Each row was made from one small tree. Brackets hold a mark, then the marks that hang from it, in the order of their numbers. Every link used is in the known rows. Write each row's tree.
Known rows
[K_292 K_693]: [  1   5   3   3  -6   4  -4   1   6   7   1  -2   5  -6  -4   4  -5  -4
  -6 -28  -8   6  -3   9  19  -1   2  -2  -7   4]
[K_524 [K_406 K_607 [K_670 K_326] K_693]]: [  7  -2 -22 -13  12  -4   9  -4   3 -22  -3 -13   4  -7  27   0 -26  -2
 -20  -1 -33 -24   1  -6  19 -11  14  -9 -14  14]
[K_563 [K_76 [K_607 [K_406 K_670 K_693]]]]: [  9  20  -1  -9  25  -2   5  15  -9  -5  26 -52   1  -5 -12 -24 -25  -4
  -9  -8 -19 -22  25   4  50  -5  26  19 -12  -2]
[K_563 [K_76 [K_607 [K_406 K_670]]]]: [  8  13   3  -9   7  -3   0  13  -5  -6  25 -48   4   1   6 -23 -17   7
 -14 -25 -10 -16  23   3  42  -4  20  17 -10   0]
[K_563 [K_76 K_607]]: [  8  10  -1  -5  -2   0  -8   4  -5  -6  20 -21  -3  -6   1 -12 -12   2
   9  -5  -7  -9   2  -1  17 -11   4   9  -7  -3]
[K_563 [K_76 [K_607 [K_406 [K_670 K_158]]]]]: [  2   6   9  -5   9  -8   5  14  -3  -2  13 -81  -5   3  -6 -23 -23  13
 -11 -23  -1 -19  37  10  38  -7  20  23 -12   7]
[K_76 K_563 [K_607 [K_406 K_670 K_693]]]: [  8  13  11  -6  32  10  20   9 -11   2  20 -36   1 -13   2 -10 -26  -2
  -8  -9 -18  -3  27  -1  40  21  23  13   3   7]
[K_693 K_406]: [  7  -5  -2   2   3   0   2  15  -2   0   4  -1   7  -2  -3 -17   2  -4
   3  -2   4   0  -2  -7  24   6   3  -3  -3   1]
[K_524 [K_406 K_607 K_670 [K_693 K_292]]]: [ 13   8 -17 -10   8  -7  12  -7  10 -14  16 -21   6 -19  14  12 -25  -7
  -7   9 -29 -10  -6 -10  10  -6  15  -3 -11   7]
[K_76 [K_607 K_406]]: [  1  -5  -1  -1  13   5   7  -1 -11   2  16 -24   6   0  -3 -12  -9   2
   2 -15 -10 -10  11  -3  40  11   9   7   1  -2]
[K_326 [K_670 K_158 [K_406 K_607]] K_725]: [ -7 -14   0  -2  -2 -20   7  -1  31  -3 -13 -53  -7  12  18   5 -34  11
  25  -3   4  -5  22   7  18 -21  -6 -11  -7  25]
[K_406 K_670]: [  2   9   2  -6   1  -5   5   9   4  -2   2  -3   4   1  14   3  -5   2
 -18  -9  -1  -5   8   4   5  -3  11   2  -3   3]
[K_76 K_563 [K_607 [K_406 [K_670 K_326]]]]: [  7   4   7  -5   9  12  19  10  -1 -10  16 -20   8  -6  28 -18 -22  13
 -21 -31 -15  -6  28   7  28  12  14   2   1  14]
[K_524 [K_406 [K_670 K_158] [K_693 K_292]]]: [  1   9   2  -2   5  -9  19  -1  18  -7   5 -48  -4 -14 -10  10 -26  -2
   2   9 -11 -13   7  -4   2 -11  19  10 -15  16]
[K_292 [K_693 [K_406 K_607 K_670]]]: [ 14   1 -11  -5   2  -3   1  19   2   2   6 -13  16  -9  18  -8 -13  -5
 -24 -40 -13   1   4   8  52   2  12  -8 -11   6]
[K_406 [K_607 K_76] K_693]: [  4   9 -13  -1  25   1  -1  -4 -10  -2   2   7  -3 -14 -10  -5 -17  -7
   9  10 -22  -5  -4   2  19 -15   5  -2   3  -1]
[K_524 K_406]: [  2  -9   4  -4  -7  -5  -1 -12   3  -6  -2  -7   0   0  12   5  -4   3
   6  -2  -7  -3 -11 -19   6   1   1   1  -9   7]
[K_524 [K_406 [K_670 K_326] K_693]]: [  2   5  -8  -9   9  -3  11   3   9 -17  -2  -6   3  -3  14  -2 -21  -2
 -17  -1 -23 -24   0  -7  14 -13  17  -3 -17  15]
[K_524 [K_406 [K_607 [K_76 K_563]] K_693]]: [ 12   1   6  -3  16   3   0 -19  -5  -7   0  -4  -8 -20  10   1 -26   1
  17   7 -27   9  -7 -21  13   1   2   0   0  12]
[K_326 K_670 K_725]: [  1   4  -4  -1  -1 -18   5  -1  27   0  -8   5   1   7   9 -10 -17  -1
  22   1  -1   1 -10 -10   0 -10  -4  -6  -7  10]
[K_292 [K_693 [K_406 [K_607 K_76] K_670]]]: [ 14   9  -5  -2   4  -2  -2  19   1   3   8   5  16 -14  14 -14 -17  -1
 -16 -44 -17   2  -4   9  56 -14  13  -5  -9   7]
[K_670 K_158 [K_406 [K_607 K_76] K_693]]: [ -8  -4   5   3  20   1   2   1  -1  -2  -1 -44 -11  -6 -12   8 -30   4
  16   9  -8 -12  27  17  29 -27   6   0  -1  15]
[K_693 K_292 [K_406 K_670]]: [ 14  11  -4   0  -5  -2  11  24  15  -4  22  -2  16 -12   4 -10  -6  -5
  -9  -8   1   0   1   2  14  -3  13  -2  -6   2]
[K_952 [K_693 K_292]]: [  1  12  -5   6   4  12  12   1  12  -6  12   1  17 -19  12   8  -6   6
   8   5  -2  13 -15   7   4 -11   2  -2  -4   3]
[K_952 [K_693 [K_406 K_607 [K_670 K_158]]]]: [  2  -6 -10  -3  22  -2  17  21  -3  -4 -11 -47  13  -9  27  -9 -18  13
 -13  -9   3   0  10   8  49  -6  14   1 -11  14]
[K_158 [K_670 [K_406 K_607]]]: [  2 -19  -4 -27   1  -5  -7   0  -8  -9   6 -14   1  -2  32  17  -8   2
 -13  -5  -6  -5  20  10  19  -7   4 -15  -4   7]
[K_524 [K_406 [K_607 K_76] K_670 K_693]]: [  7   8  -8 -11  19  -8   3  -8  -3  -9   2  -5   0 -13  15   2 -25  -2
  -5   0 -30 -13  -6 -14  28 -17  16   0  -8   9]
[K_693 K_292 [K_406 [K_670 K_158]]]: [  6   5   2   4  -3  -7  16  24  18  -1  10 -36   7 -11  -7 -10 -11   2
  -5  -6   9  -4  14   7  12  -7  14   5  -7  10]
[K_952 [K_693 K_292 K_406]]: [  8   7  -8   9   6  12  14  15  11  -6  15   2  23 -21   8  -9  -4   2
  11   3   2  14 -17   0  28  -5   5  -4  -8   4]
[K_607 [K_76 K_563]]: [  5   9  21   5   0   9  -1  -1   1   3   3  17  -6 -13   5  -5  -9   8
  12  -5  -1  18   0  -3  -7  -1  -3   4   9   7]
[K_158 [K_670 [K_326 K_725] K_406]]: [ -5 -13   0 -19  -9   0   4   8  19 -19  -2   6  -1   8  25  -4 -15   1
  -8 -15  -1 -20  13  15   7 -17   5 -25 -21  19]
[K_725 [K_326 [K_670 K_158 [K_406 K_693]]]]: [-11   3  10  -1  19 -11   8   8  19  24  -1 -51  -5   8  -2  10 -34   6
   2   8   2  -9  38  16  22 -26  10  -6   1  19]

Write each row's tree
[ 13  -4 -15  -8   9  -7   5  18  -5  -5   6 -11  11  -4  21 -13  -7  -1
 -19 -11  -6  -5   7  -1  33   3  11  -6  -4   3] -> [K_693 [K_406 K_607 K_670]]
[  0  19   6   0  30   0   9   9  -4   2   9 -10   3  -4 -16 -18 -17  -3
  -9  -7 -15 -11  17   6  38 -10  24  14  -3   2] -> [K_607 K_76 [K_406 K_670 K_693]]
[ 14   8 -20  -2  11   5  17  19   8 -12  17 -10  28 -22  34  -4 -14   4
 -10  -7  -8   8  -8   5  38  -7  13  -7  -8   6] -> [K_952 [K_693 K_292 [K_406 K_607 K_670]]]
[  5   9 -16 -11  24  -4   8   5  -6  -5   2 -16   1  -7   7   2 -18  -8
 -16   6 -20 -11  10   6  17  -3  14  -2  -3   0] -> [K_406 K_607 K_670 K_693]
[ 17   1 -26  -4  -5   1  12  21  16 -19  19   1  19 -14  24 -17 -15   0
 -21 -15 -15 -10   4  11  17 -12   9 -17  -5   7] -> [K_693 K_292 [K_406 K_607 [K_670 K_326]]]
[  3  11  -4  -7  33   2  17  10 -12  -1  20 -33   6  -6  -7 -11 -21  -6
 -12  -8 -20 -21  21   2  53   6  27  11  -4   0] -> [K_76 [K_607 [K_406 K_670 K_693]]]
[ 11  12   9  -7   6   2   2   1  -2  -3   4   6  -1 -15  29   0 -19  11
 -10 -13 -12  14  10   3   2  -3   5   0   9   9] -> [K_406 [K_607 [K_76 K_563]] K_670]
[  1   2  -6  -1  32   6  12   1 -15   1  16 -29   2  -6 -21 -14 -16  -8
   7   1 -20 -16  13  -2  49  10  15  10  -1  -2] -> [K_76 [K_607 [K_406 K_693]]]
[  8   6  -6   0  -6   4   6  28  14  -4   4   3  18  -6  13 -21 -13  -1
 -29 -45 -12  -9   3  16  44  -9  14 -10 -16  14] -> [K_292 [K_693 [K_406 [K_670 K_326]]]]
[  9  14  -5   3   7   8  18  25  14  -7  18  -4  27 -20  22  -7  -9   4
  -8  -6   1   9  -9   5  32  -8  16  -1 -10   6] -> [K_952 [K_693 K_292 [K_406 K_670]]]
[  6  21  22   1  30   7  10   8  -3   4   8 -14  -2 -11  -7 -18 -22   1
  -5  -7 -13   5  23   2  27   5  19  15   4   9] -> [K_607 [K_76 K_563] [K_406 K_670 K_693]]
[ -5 -12   1  -6   3 -15   2   0  17  18  -3 -54  -1  11  28  13 -31  17
  -5  -8   2  -3  37  17  18 -25   1 -16   7  19] -> [K_725 [K_326 [K_670 K_158 [K_406 K_607]]]]
[ -6  14  12   3  32  -5  13  10  -1   6  -3 -46  -6  -3 -28 -18 -23   3
  -6  -6  -6 -15  30  12  36 -14  24  20  -4   9] -> [K_607 K_76 [K_406 [K_670 K_158] K_693]]
[  8  16  -3  -5   4  -5  14  -1  16 -10  17 -14   5 -17   2  10 -19  -8
  -3   8 -20 -10  -6 -11   4  -7  18   3 -14   8] -> [K_524 [K_406 K_670 [K_693 K_292]]]
[ 12   7 -16   7  12  10   9   9   5  -8  17  12  24 -29  15 -12 -13   6
  15  -3 -11  15 -22   2  38 -20   3  -7  -3   4] -> [K_952 [K_693 K_292 [K_406 [K_607 K_76]]]]
[-15  -7   2   6   9   4  16  10  25 -12 -12 -45 -12   9 -16  -9 -32  -1
  13   3   1 -28  25  21  15 -22   5 -12 -21  25] -> [K_670 K_158 [K_326 K_725] [K_406 K_693]]
[ -7  -9   2   2 -12   7   7   8  27 -16  -2  -4   0  14  15  -7 -17   4
   5 -12   2 -17  11  14   7 -17  -3 -22 -16  20] -> [K_670 [K_326 K_725] K_406]
[ -3 -16 -13  -3  -8   4   5   1  21 -20  -3 -12   0  11  26  -4 -23   4
   1 -12  -8 -18  13  15  14 -17  -6 -28 -14  19] -> [K_670 [K_326 K_725] [K_406 K_607]]
[ 11  -7 -25  -7   2  -5  12  20  15 -18  -4   0  10   4  26 -32 -20  -2
 -16 -21 -11 -20   0   3  27  -5   7 -22 -19  13] -> [K_693 [K_406 K_607 [K_670 [K_326 K_725]]]]
[  6  24  -7  -1  11   1  15  12  13  -4  20  -6   5 -16 -10   5 -15 -11
  -7  11 -12  -7   4   9   0  -9  17   3  -5   0] -> [K_406 K_670 [K_693 K_292]]
[ -2 -16 -11  -4  -6   8  -1   3   7 -17   4 -13   5   4  29   7 -16   8
  -9 -10 -10 -12  20  19  15 -17  -5 -20  -2  14] -> [K_670 K_326 [K_406 K_607]]
[ -1  -5  -5   2   0  -7  20  27  24 -11 -15 -26   0   9   4 -34 -21   3
  -9 -20   9 -22  12   9  19 -10  11  -9 -23  22] -> [K_693 [K_406 [K_670 K_158 [K_326 K_725]]]]
[-11 -22  -7   1  -6  -1  10   2  24 -15 -14 -48  -9  13  14  -4 -29  11
   5 -13   0 -21  25  21  13 -20  -5 -21 -16  26] -> [K_670 K_158 [K_326 K_725] [K_406 K_607]]
[ 10  16 -20  -6  15  -2  13   5   7  -8  18 -13   6 -19   1   7 -20 -10
 -11  11 -22  -6   6  10   5  -8  14  -4  -2   0] -> [K_406 K_607 K_670 [K_693 K_292]]
[ -5   2   3  -2   6 -19   5   1  16  25  -9 -31  -3   9   6  -2 -20  12
  -5  -4   6   1  19   8   0 -17   3  -4   6  10] -> [K_725 [K_326 [K_670 K_158]]]
[  6  13  27   1  10   6   6   6   0   3   6  -9   1  -6  10 -17 -13  12
 -10 -23  -5  12  21   1  17   6  13  12   6  10] -> [K_607 [K_76 K_563] [K_406 K_670]]
[ -9  -7  -5   6  -5  -3  14   3  23 -10 -21 -22 -10  10  -8 -19 -18   5
   5 -10   4 -18   7  12  -7 -11  -2  -9 -17  18] -> [K_670 K_158 [K_326 K_725]]
[ -1   2  -2  -1  18   6  -3   1  -3  -5  10 -10  -2  -8  -2   8 -23  -2
  11   7 -16  -8  13  11  32 -23   5  -7   2   8] -> [K_670 [K_406 [K_607 K_76] K_693]]
[ 13  -8 -13   1   1   1  -4   9  -1   2   3 -10  13 -10   4 -11  -8  -7
  -6 -30 -13   5  -4   4  50   6   1 -10  -8   4] -> [K_292 [K_693 [K_406 K_607]]]
[ -1  -4  -7  -7   7 -12   9   5   0  -3 -10 -44  -5   0  14   4 -16   9
 -17  -7  -1  -9  22  12   8  -6   9   2  -2   9] -> [K_406 K_607 [K_670 K_158]]
[ -8   1  -3  -1  -3  -7  19  12  26 -11 -18 -27  -7  11   6 -18 -23   8
 -13 -17   3 -23  14  16  -5 -16   8  -7 -20  20] -> [K_406 [K_670 K_158 [K_326 K_725]]]
[ -8   8  -6   0  15  -5  23  14  22 -11 -18 -31 -10   4 -12 -18 -31  -3
  -7  -2  -6 -29  17  16   5 -17  15  -4 -22  20] -> [K_406 [K_670 K_158 [K_326 K_725]] K_693]
[  6  10  -6  -7   7  -5  -1   3  -3  -4   4   8   3  -7  21  -1 -14   5
 -14 -13 -14  -4   2   5  13 -18   9  -2   2   3] -> [K_406 [K_607 K_76] K_670]
[-14 -15   9   4  -8   5   6  10  15 -10  -7 -40  -6   9   6   4 -17  14
  -2  -9   9 -17  32  25   7 -23  -1  -7  -7  22] -> [K_670 K_158 K_326 K_406]
[  3  -3  -4  -9 -10  -4   6   0  12 -18  -2   0   6   2  32  -1 -13   9
 -21 -18 -14 -17  -1  -6   6 -12  11  -6 -15  16] -> [K_524 [K_406 [K_670 K_326]]]
[ -3  -7 -16  -5   1 -10  16   6  20 -15 -19 -33  -6   8  17 -14 -28   8
 -16 -18  -6 -23  15  17   2 -15   6 -13 -18  19] -> [K_406 K_607 [K_670 K_158 [K_326 K_725]]]
